Each row was made from one small tree. Brackets hold a mark, then the marks that hang from it, in alphabetical order. Every link used is in the known rows. Write each row's tree.
In the rows, 128 means zero.
Known rows:
[rinel mesap]: [143 115 112 119 122 119 100 142 125 124 142 111 113 145  95 132 145 142
 148 137 104 132 128]
[zali [karu dipofom loru [pafa ribu] vunu]]: [ 74 120 123 152 106  98  93 162 212 140 173 116 128  53 146 125 154 134
 167 107 146  74 121]
[mesap [figo [karu loru vunu]] [mesun fezi]]: [109 173 107 125 123  74  69 120 159  78 224  78 182  60 182 144  97 135
  73 109 173 123 141]
[pafa [karu dipofom loru vunu] ribu]: [142 144 107 138 118 149  84 129 212  74 183 145 125  91 169 135 155 150
 150 128 165  99 120]
[pafa karu]: [152 145 116 120 137 162 134 127 142  97 115 130 132 149 147 134 135 149
 129 134 132 124 134]
[zali [karu dipofom loru pafa vunu]]: [ 65 107 129 145  90  79 105 154 203 143 157  97 128  58 139 119 144 125
 170 105 152  74 122]
[teli rinel]: [130 134 113 143 143 143 112 122 118 108 144 105 110 148 144 141 122 138
 122 121 133 123 116]
[mesap [figo [karu pafa]] foro [mesun fezi]]: [121 177  81 123 126 133  88 120 133  86 183  49 201  86 163 170  63 105
  61 105 151 139 143]
[pafa [karu loru]]: [149 142 116 120 132 148 112 130 160  98 121 128 131 125 146 110 134 149
 132 139 129 112 139]
[karu loru]: [127 126 129 128 122 110 104 133 150 128 136 126 129 105 127 102 126 129
 131 134 128 114 133]
[pafa [karu loru] ribu]: [159 158 110 127 150 170 100 139 172  90 139 153 131 119 153 119 145 157
 129 142 125 111 137]
[karu dipofom loru [pafa ribu] vunu]: [107 126 113 165  93 106  91 152 209 129 189 122 118  66 156 133 133 117
 169 109 159  83 123]
[rinel [mesap [figo [karu dipofom]] foro mesun] teli]: [144 151  46 109 108 138   9  90 133  75 202  24 146 132  97 174 124 110
 105 129 141 149 119]
[mesap figo [mesun fezi]]: [127 174 101 134 130 102 102 130 129  91 183  91 183  91 175 149 113 100
  59 107 138 137 128]
[figo [karu pafa]]: [105 131 124 131 135 128 134 138 127 142 122  92 132 130 136 154  95 141
 143 123 139 110 150]
[rinel [mesap foro mesun] teli]: [158 133  58 110 108 137  38 123 124 105 170  66 117 149  67 146 150 129
 121 129 103 160 125]
[teli [rinel [mesap [figo [karu pafa]] mesun]]]: [136 172  72 146 145 124  69 123 111  91 177  20 128 146 155 167 100 136
 108 118 134 117 129]
[mesap [figo [karu vunu]] foro]: [136 153 106 112 118 146  73  69 143  85 181  80 162 106 139 142  74 139
 101 131 179 148 124]
[nabus foro]: [130 119 136 127 135 146 122 105 134 127 123 152 114 150 110 128 101 170
 128 128 121 142 123]
[teli [rinel [mesap figo foro [mesun fezi]]]]: [154 161  64 130 132 136  51 120 120  60 203  49 153 128 135 160 105 125
  75 113 122 152 111]
[rinel [mesap figo foro] teli]: [166 130  63 109 103 146  27 105 124 107 170  75 126 159  66 140 128 122
 127 134 108 162 119]
[fezi mesun]: [112 139 134 128 161 134 142 148 127 123 119 134 125 127 112 119 132 130
 125 122 140 147 119]
[pafa karu ribu]: [161 159 108 128 157 184 121 135 152  91 132 153 131 141 154 142 148 158
 124 136 127 124 133]
[figo [karu dipofom [pafa ribu]]]: [ 99 133 115 145 134 144 117 140 155 124 153 102 134 109 149 176 113 124
 149 118 155  95 136]
[vunu karu]: [125 123 130 130 124 122 129 136 128 131 117 113 127 128 120 133 143 126
 144 136 146 111 130]
[rinel mesap teli]: [145 107  87 115 111 119  63 143 122 135 154 106  95 168  65 143 164 144
 160 131  93 142 130]

Write each row's tree:
[109 112 126 137 106 103 103 137 168 119 138 103 129  91 128 125 148 104
 157 135 162  85 121]
[vunu [karu dipofom loru]]
[145 148  84 139 143 124  80 131 112  90 168  64 108 151 131 149 140 142
 116 123 117 129 117]
[teli [rinel [mesap mesun]]]
[139 138  76 125 125 144  27  93 146  63 193  39 131 128 126 148  93 129
 123 134 150 124 108]
[teli [rinel [mesap [figo [karu dipofom loru]] foro]]]
[155 132  65  99 116 149  22  97 119 100 175  59 132 160  70 154 113 140
 126 139 122 160 129]
[rinel [mesap [figo karu] foro] teli]
[109 128 111 161 113 125 100 159 187 133 155 118 126  81 148 134 129  99
 155 115 133  81 128]
[karu dipofom loru [pafa ribu]]
[127 176  87 110 135 134  76 101 129  65 194  64 202  88 158 165  76 114
  48 115 156 153 133]
[mesap [figo karu] foro [mesun fezi]]
[152 146  90 138 138 134  71 116 113  93 169  71 113 159 131 143 121 135
 123 127 119 130 112]
[teli [rinel [mesap figo]]]
[149 170  60 136 139 150  52 107 115  78 179  10 140 142 139 166  82 130
  98 120 137 132 124]
[teli [rinel [mesap [figo [karu pafa]] foro mesun]]]
[152 171  75 142 143 125  64 113 112  79 181  46 125 147 147 148 124 127
  96 122 127 131 113]
[teli [rinel [mesap figo mesun]]]
[131 162  78 130 151 114  63 129 113  68 205  47 146 136 155 177 111 145
  86 115 132 132 125]
[teli [rinel [mesap [figo karu] [mesun fezi]]]]
[157 107  73 105 103 146  45 125 125 120 154  95 106 162  48 141 145 137
 150 135  97 159 124]
[rinel [mesap foro] teli]
[155 170  65 124 146 151  42  90 110  61 188  22 141 143 135 160  94 138
  87 130 140 145 117]
[teli [rinel [mesap [figo karu] foro mesun]]]
[104 129 125 131 127 114 113 143 146 140 130  92 133 107 134 131  93 140
 147 127 137  97 155]
[figo [karu loru pafa]]
[141 138  75 125 130 157  45  90 130  62 187  41 132 144 125 168  95 128
 120 130 150 133 104]
[teli [rinel [mesap [figo [karu dipofom]] foro]]]
[135 147  86 142 142 135  76 124 112 104 164  44 117 159 137 162  95 144
 134 123 130 115 129]
[teli [rinel [mesap [figo [karu pafa]]]]]
[123 138 118 156 110 109  97 157 186 142 173 135 117  82 146 117 125 143
 157 115 139  98 139]
[karu loru [pafa ribu] vunu]
[ 97 116 118 158  83 103 127 139 178 135 165 103 121  96 151 153 124 109
 169 100 166  97 120]
[karu dipofom pafa vunu]
[145 131  61 114  95 134  25 108 139 115 191  49 123 147  80 160 105 146
 147 124 136 147 135]
[rinel [mesap [figo [karu pafa vunu]] foro] teli]
[115 144 119 136 150 148 124 145 136 136 139 112 132 123 141 160 105 147
 139 124 137 109 149]
[figo [karu [pafa ribu]]]
[143 133  79 109 123 124  41 113 115 115 172  71 119 163  88 158 133 145
 137 136 119 141 135]
[rinel [mesap [figo karu]] teli]
[100 114 120 152  95 101 116 158 174 140 126  85 128  91 133 132 135  93
 173 123 155  68 131]
[vunu [karu dipofom loru pafa]]
[102 114 118 153 101 118 137 154 154 141 120  86 128 114 136 157 136  92
 170 116 160  80 126]
[vunu [karu dipofom pafa]]
[124 139 117 156 117 126 121 150 164 142 165 136 117 107 147 142 127 143
 154 109 141 111 134]
[karu [pafa ribu] vunu]
[115 122 124 146 109 103 121 161 153 153 112  95 127 106 125 116 128 116
 164 128 137  83 144]
[vunu [karu loru pafa]]
[ 89 129 129 144 119 101  99 165 191 150 158 128 127  68 136 109 146 157
 157 113 129  88 135]
[zali [karu loru [pafa ribu] vunu]]
[111 126 114 159 116 135 125 161 162 136 135 105 127 108 140 163 146 100
 167 118 154  81 125]
[vunu [karu dipofom [pafa ribu]]]
[ 96 114 119 157  77  85 102 143 200 134 171 101 121  71 151 127 122 110
 172 106 163  83 125]
[karu dipofom loru pafa vunu]
[108 128 112 165 100 123 114 146 187 130 182 123 119  89 157 160 135 117
 166 103 160  96 119]
[karu dipofom [pafa ribu] vunu]
[126 164  73 143 142 111  74 146 115  85 196  32 145 133 159 181  98 136
  98 105 127 120 134]
[teli [rinel [mesap [figo [karu pafa]] [mesun fezi]]]]
[146 140  73 126 131 133  67 138 121  71 191  68 136 134 120 161 121 137
  98 114 112 148 115]
[teli [rinel [mesap foro [mesun fezi]]]]
[124 175  89 113 119 118  69  95 146  62 222  68 194  74 164 166  77 129
  58 108 176 153 130]
[mesap [figo [karu vunu]] foro [mesun fezi]]
[134 140  86 136 139 109  85 154 118  86 187  77 123 137 136 163 138 143
 107 111 109 132 120]
[teli [rinel [mesap [mesun fezi]]]]
